Each row was made from one walk, in order. Every step used is in the known rows, and no mark comes twice. Write each row's walk.
Known rows:
supi, zogim, risab, tedes: [-0.656 -3.979  0.410  0.177 -1.326  0.135  5.316  0.192 -0.640  2.122
  0.395  2.754  0.285 -4.722  0.402  2.902 -0.817 -1.793  1.446  0.445
  2.146  0.729  3.949 -1.253]
risab, nema, bube: [ 1.210  0.375 -1.596 -0.804  2.830 -1.451  2.691  3.194 -2.381  0.228
  2.091 -1.729 -0.655  3.428 -0.137 -0.483 -3.520 -0.061  1.461 -2.814
 -4.275 -1.547 -2.108  1.445]
zogim, bube, tedes, risab, logit: [ 0.344 -0.023  3.465  0.066 -0.543  0.815 -1.322 -2.043  6.144 -1.111
 -1.313  1.774  1.508  2.391  0.625  0.801  4.072  2.928  3.231  0.178
 -2.324  0.346 -1.902 -0.306]
risab, nema: [-1.958 -0.490  0.212  0.366  2.764 -1.193  2.274  0.687  0.558  0.664
  4.562  0.446 -1.933  2.696 -0.753 -0.222 -4.385  1.055  0.643  0.548
 -1.126  2.286 -0.699  1.920]
zogim, bube, tedes: [ 2.095 -0.295  0.166  2.100  2.602  0.570  2.627  2.077  2.974 -1.313
 -0.456  3.113 -1.201  0.239  1.721  0.923  2.737  2.493  2.885  0.067
 -0.948  1.004 -1.172 -0.613]
bube, tedes: [ 2.077  1.628  0.179  0.983  3.488 -0.634  3.637  2.625  2.778 -0.310
  1.161  2.089 -0.071  2.143  0.713 -1.263 -0.817  3.171  2.479  0.401
  0.468  0.429  0.954  1.372]
luged, supi, zogim, bube, nema, risab, logit: [ 0.865  3.676 -4.138  0.586 -0.206  1.292 -6.312  0.051  0.302 -3.345
 -4.931 -3.925  2.704 -1.565 -0.707 -2.871  5.997 -2.635  0.631 -0.010
  0.968 -0.177 -1.212 -1.464]
logit, risab: [ 0.572  0.045 -0.352  1.147  0.130 -1.559  1.544  1.476  0.193  0.209
  3.632  1.478 -2.266 -3.410  0.968  0.946 -1.760  1.143 -2.376 -0.956
 -3.318  5.027  0.361 -0.361]
luged, supi, nema, risab: [ 0.742  2.994 -3.523 -1.203 -1.381 -0.158 -4.546 -2.710 -5.331 -0.738
 -0.028 -6.205  0.474  0.192 -3.060 -3.191 -1.610 -3.048  0.418 -3.106
 -0.089  0.898  0.094 -0.578]
luged, supi, zogim, bube: [ 3.341  0.464 -2.428  0.229 -1.159  0.549  0.724  2.849 -0.476 -1.513
 -1.325  3.657  0.116 -5.528  1.661  0.091  3.000 -3.576  1.278  0.621
  3.056  4.500 -0.745 -1.510]
logit, risab, zogim, bube, nema: [-2.093 -1.704 -0.603  5.326  0.059 -1.498 -0.746  1.116  1.945  0.860
 -0.739  0.720 -2.260 -3.206  2.900  0.519  3.310  0.803 -5.063  2.211
 -2.380 -0.045  0.686 -3.180]
luged, supi, nema, risab, logit: [-0.549  2.111 -2.233 -2.064 -0.798 -0.054 -6.557 -3.704 -2.963 -1.538
 -2.402 -8.622  1.684  0.605 -2.794 -4.840 -0.983 -2.433  0.559 -3.383
 -4.476  2.452 -0.818 -0.491]
luged, supi, nema, bube, zogim, risab: [ 6.346  0.542 -1.644  0.014  0.769  4.505 -0.109  0.706  1.295 -1.523
 -5.674 -3.109  0.883 -1.928  4.070 -1.932  2.578 -5.471 -0.359 -5.549
 -2.251 -4.494 -0.604  0.364]
tedes, risab: [-1.085  1.802  2.295 -2.360 -2.356 -2.566  0.401 -0.468  1.985  1.390
  3.508  4.254  0.671  0.881 -1.055  2.377 -1.916  1.291  0.450 -0.384
  3.661  2.292  1.578  2.662]
tedes, risab, zogim, bube, nema: [-3.830 -0.054  2.124  1.629 -2.500 -2.384 -1.688 -0.972  4.039  2.111
 -0.762  3.539  0.338  0.977  0.833  1.914  2.759  0.822 -2.345  2.853
  4.643 -2.918  1.575 -0.163]
tedes, risab, nema, supi, zogim, bube: [-2.284 -0.062  3.173 -3.441 -5.999  1.607 -2.699 -3.699 -4.867  1.086
  4.557  2.146 -1.240 -0.701 -0.858  2.601 -1.424 -0.216 -1.363  4.973
  3.579 -0.604 -1.879  0.216]
supi, luged: [-1.364 -1.177 -1.705 -0.408 -0.496 -4.366  3.764  1.158 -2.487 -0.355
 -2.094  3.604 -1.268 -1.577 -1.323  0.984 -2.941 -0.663 -3.338 -0.426
  1.230  4.859  0.100  0.413]
bube, zogim, risab: [ 1.289 -1.348  2.420  1.098  2.907  3.639  3.199  1.789  7.203  0.103
 -0.739  4.304 -0.078 -2.272  2.811  2.181  1.030 -0.057 -1.277 -0.796
  2.594  0.349  1.866  3.009]
supi, zogim, risab, logit: [-1.186 -1.772  0.727 -0.228 -0.645  0.364  2.284  2.349  3.269 -0.141
 -1.519  3.166  0.295 -5.664  2.123  1.879  0.997 -1.740 -0.291  1.110
  0.100  5.141  3.190  1.767]
logit, risab, zogim, bube: [-1.708 -4.396  1.190  3.782 -0.756 -1.030  0.928  1.101  0.171  1.421
  0.688  1.881 -2.299 -5.536  1.454  1.589  1.142  0.083 -4.119  1.327
 -3.569  3.760  0.160 -3.652]
luged, supi: [ 3.964  2.045 -1.306 -1.497  2.094 -0.256  0.338  3.248  2.436 -1.329
  1.062  0.088  1.001  0.114  0.933 -2.650 -2.090 -1.648  2.654 -1.560
  1.659  4.532  0.873  0.994]
risab, logit: [-1.380 -0.739  1.709 -1.810  1.592 -2.393  0.493  2.036  3.743 -0.368
 -0.071  0.987  0.396 -0.669  0.389 -0.492 -2.148  2.005  0.382 -0.891
 -4.075  5.947  0.071  2.416]
zogim, risab, tedes: [-0.257 -4.217  1.233 -0.251  1.069  0.534  4.013  0.053  2.131  1.418
  1.324  0.375  0.082 -0.869  0.878  2.534 -2.316 -0.225  3.167 -2.026
 -0.618  1.179  3.699 -0.437]
nema, risab: [-1.358  1.812 -1.362 -1.434  0.902 -1.473 -0.613  0.783 -2.034  0.092
  2.231 -0.636  0.724  0.453 -3.768  0.781 -2.267  1.080  0.233 -1.733
  1.725  1.842  1.058  1.792]

Which walk is each row?
[-0.967  1.096 -1.622  1.548  1.052 -1.903 -0.224  2.184  3.536 -0.925
 -0.804  2.987 -1.943 -0.766  2.900  2.353  2.646  1.423 -0.224 -0.351
  0.525  1.541 -0.701  0.544] -> zogim, bube, nema
[-0.702  0.393  3.937  1.080 -0.117 -1.190  1.954 -0.307  3.270  2.756
  1.562  2.468  2.314  3.932 -1.107 -1.728 -0.693  2.533  0.358  3.915
  4.742 -4.030  3.222  0.407] -> bube, tedes, risab, zogim
[-2.912  1.505 -1.862  0.343  1.231 -0.644 -5.257 -0.511  2.309 -2.335
 -3.128 -3.139  0.770  0.999 -1.178  0.523  3.835  1.843  0.067 -1.761
 -2.910  0.390 -1.705  0.412] -> zogim, bube, nema, risab, logit
[ 0.702 -0.125 -2.245  3.267  0.055  2.401 -4.034 -3.314 -3.796 -0.278
 -3.977 -6.951  1.212  1.397 -2.060 -4.933  3.307 -1.952  0.794  0.312
 -0.343 -4.822 -0.220 -4.629] -> luged, supi, nema, risab, zogim, bube, tedes
[-0.718  0.195 -1.726 -2.081 -2.650 -1.908 -2.448 -0.406 -3.891 -2.162
 -4.137  0.708 -2.037 -0.909  1.711  1.121  0.024  0.307 -4.683  1.890
  1.230  1.095 -1.370 -0.355] -> zogim, bube, nema, supi, luged
[-0.862 -1.386 -0.421 -1.105 -1.989 -0.181 -1.016 -2.954 -8.011 -0.462
  2.862 -3.958 -3.497  0.351 -1.108 -1.592 -6.282 -0.251 -5.996  2.490
 -4.234  2.530 -2.076 -2.122] -> logit, risab, nema, supi, luged
[ 1.884 -1.033 -1.641  0.552  3.101  1.425  3.494  3.306  0.208 -0.420
  1.710 -1.987 -0.804  2.212  1.865  1.686 -2.054 -2.039  2.902 -3.362
 -3.084 -1.882  0.419  1.466] -> zogim, risab, nema, bube
[ 0.153  3.813  0.595 -3.842  0.157 -1.331 -2.426  1.946  0.018 -0.442
  1.986 -0.772 -0.679  1.503  2.152 -1.082 -3.526  2.913 -1.677  2.028
  1.972  0.270  1.837  3.236] -> bube, nema, supi
[ 1.096 -0.173  1.008 -0.249 -0.037  3.533  0.354 -0.603 -4.134 -0.369
  2.172 -0.388 -1.705  0.664  1.027 -1.071 -0.102  1.568  0.680  5.679
  0.319 -2.623 -2.141 -0.972] -> risab, nema, supi, zogim, bube, tedes
[-4.204 -1.758 -0.904 -1.593 -2.663 -2.605 -1.263 -6.285 -7.719  2.773
  0.520 -5.587 -0.207  0.478 -5.363 -0.228 -3.159  0.375 -0.125 -3.345
 -3.520 -2.261 -0.043 -2.086] -> supi, nema, risab, tedes
[-0.510  0.691  1.307  2.771 -1.745  1.704  1.665 -3.102 -0.250  0.905
  2.761  3.598 -0.610  2.124 -0.941  1.059  3.477  0.513  1.792  4.059
  3.240 -4.131 -2.126 -1.178] -> supi, zogim, bube, tedes, risab, nema
[-4.712  0.174 -0.696 -1.770 -1.989 -2.455 -4.200 -4.283 -3.695  0.259
 -1.279 -5.311 -0.037 -0.694 -3.610 -1.284 -1.572  0.519 -1.734 -2.636
 -5.544  2.320 -0.685  0.756] -> supi, nema, risab, logit
[ 1.287  1.486 -4.543  0.928 -1.047  1.225 -3.375 -2.066 -3.969 -1.029
 -3.264 -4.048  2.593 -0.635 -2.491 -1.979  4.245 -2.753  2.369 -0.661
  3.123 -4.563 -0.687 -4.497] -> luged, supi, zogim, bube, nema, risab, tedes
[ 4.200 -0.773  0.626 -0.048  3.053  3.265  3.569  4.390  4.591 -0.666
 -3.255  2.399  0.989 -1.657  3.375  2.021  1.914 -1.249 -0.452 -3.939
 -0.674 -3.321  0.398  2.485] -> nema, bube, zogim, risab
[-0.052  0.335  2.100  2.288  0.667  2.025  0.477 -3.260  2.653  0.058
  3.404  1.211 -0.778  5.820 -0.463  0.991  1.967  1.912  3.587  1.556
  0.626 -3.693 -2.577 -0.640] -> zogim, bube, tedes, risab, nema
[-0.704 -2.112  1.550 -0.692  1.832  0.563  1.078  2.128  6.259 -0.953
 -0.375  0.680  0.247 -1.851  2.536  1.676 -0.837 -0.203  1.580 -1.301
 -2.794  5.778  2.748  2.445] -> zogim, risab, logit
[-2.788 -4.330  1.453  1.621  0.170 -1.828  1.960  2.454  1.313  1.636
 -0.784  3.701 -0.933 -3.058  0.746  1.777  0.362  0.456 -1.726  1.726
  0.360  3.051  0.876 -0.987] -> risab, zogim, bube
[-2.119 -1.177 -0.331 -1.949  0.574 -1.315  0.194 -2.067 -3.677  1.505
  1.730 -3.021  1.884  1.878 -5.285 -0.091 -3.355  1.639  2.166 -2.484
 -0.795 -0.894  0.940 -0.909] -> nema, risab, tedes
[-3.464 -2.723  3.732  0.330 -3.363 -1.721 -0.220 -0.949  2.147  2.433
  0.716  4.622  0.508 -1.220 -0.612  2.927  0.826  0.019 -1.527  2.028
  3.601  0.671  1.246 -0.502] -> tedes, risab, zogim, bube
[ 1.800  1.991  3.262 -2.935 -5.008  2.096 -1.390 -1.674 -2.634  0.011
  1.192  3.685  0.614 -1.311  0.687  1.663  2.330  1.809  0.481  4.847
  5.319 -2.636 -0.024 -0.072] -> nema, supi, zogim, bube, tedes, risab
[-1.773 -1.288  0.163 -3.141 -1.033 -1.075  0.031 -1.563 -6.892 -0.293
  1.354 -2.210 -2.095  2.656 -1.981 -1.481 -7.299 -0.105 -3.632  2.866
 -0.436  2.113 -1.439  0.658] -> risab, nema, supi, luged
[ 4.278  2.505 -0.297 -0.095 -2.048 -0.086 -1.302 -1.647 -2.608  1.523
 -3.530 -5.333  3.412  4.468  0.186 -5.943  0.824 -2.782  1.418 -1.058
 -0.017 -8.831  0.593 -2.038] -> luged, supi, nema, bube, tedes, risab, zogim
[ 1.276  1.463  2.864 -1.275  0.790  1.778  0.692 -0.977  1.850  1.350
  1.292  0.836  1.677  5.235 -1.056 -0.327 -0.433  0.351 -0.975 -2.037
 -0.582 -7.360 -3.814  2.542] -> tedes, risab, nema, bube, zogim
[-0.174 -2.121  2.429  2.566  4.355  5.060  3.011 -0.168  6.289  0.467
  1.762  1.569 -1.318  1.406  1.698  0.898 -0.776 -0.338 -0.898  0.448
  0.965 -1.851  0.171  2.577] -> bube, zogim, risab, nema
[ 1.867  4.488 -5.354  1.429 -0.585  1.341 -4.251  0.953 -2.105 -2.584
 -2.571 -1.546  1.603 -2.015 -1.008 -1.338  5.416 -3.217  0.490  0.310
  5.361 -1.709 -0.409 -1.720] -> luged, supi, zogim, bube, nema, risab
[ 4.978  2.243 -1.524 -0.436  3.716 -1.160  4.191  5.093  0.182 -0.788
 -1.409 -0.091  1.206  2.979  1.198 -1.362  0.196  1.963  3.481 -2.592
 -2.661 -3.379 -0.618  0.891] -> nema, bube, tedes
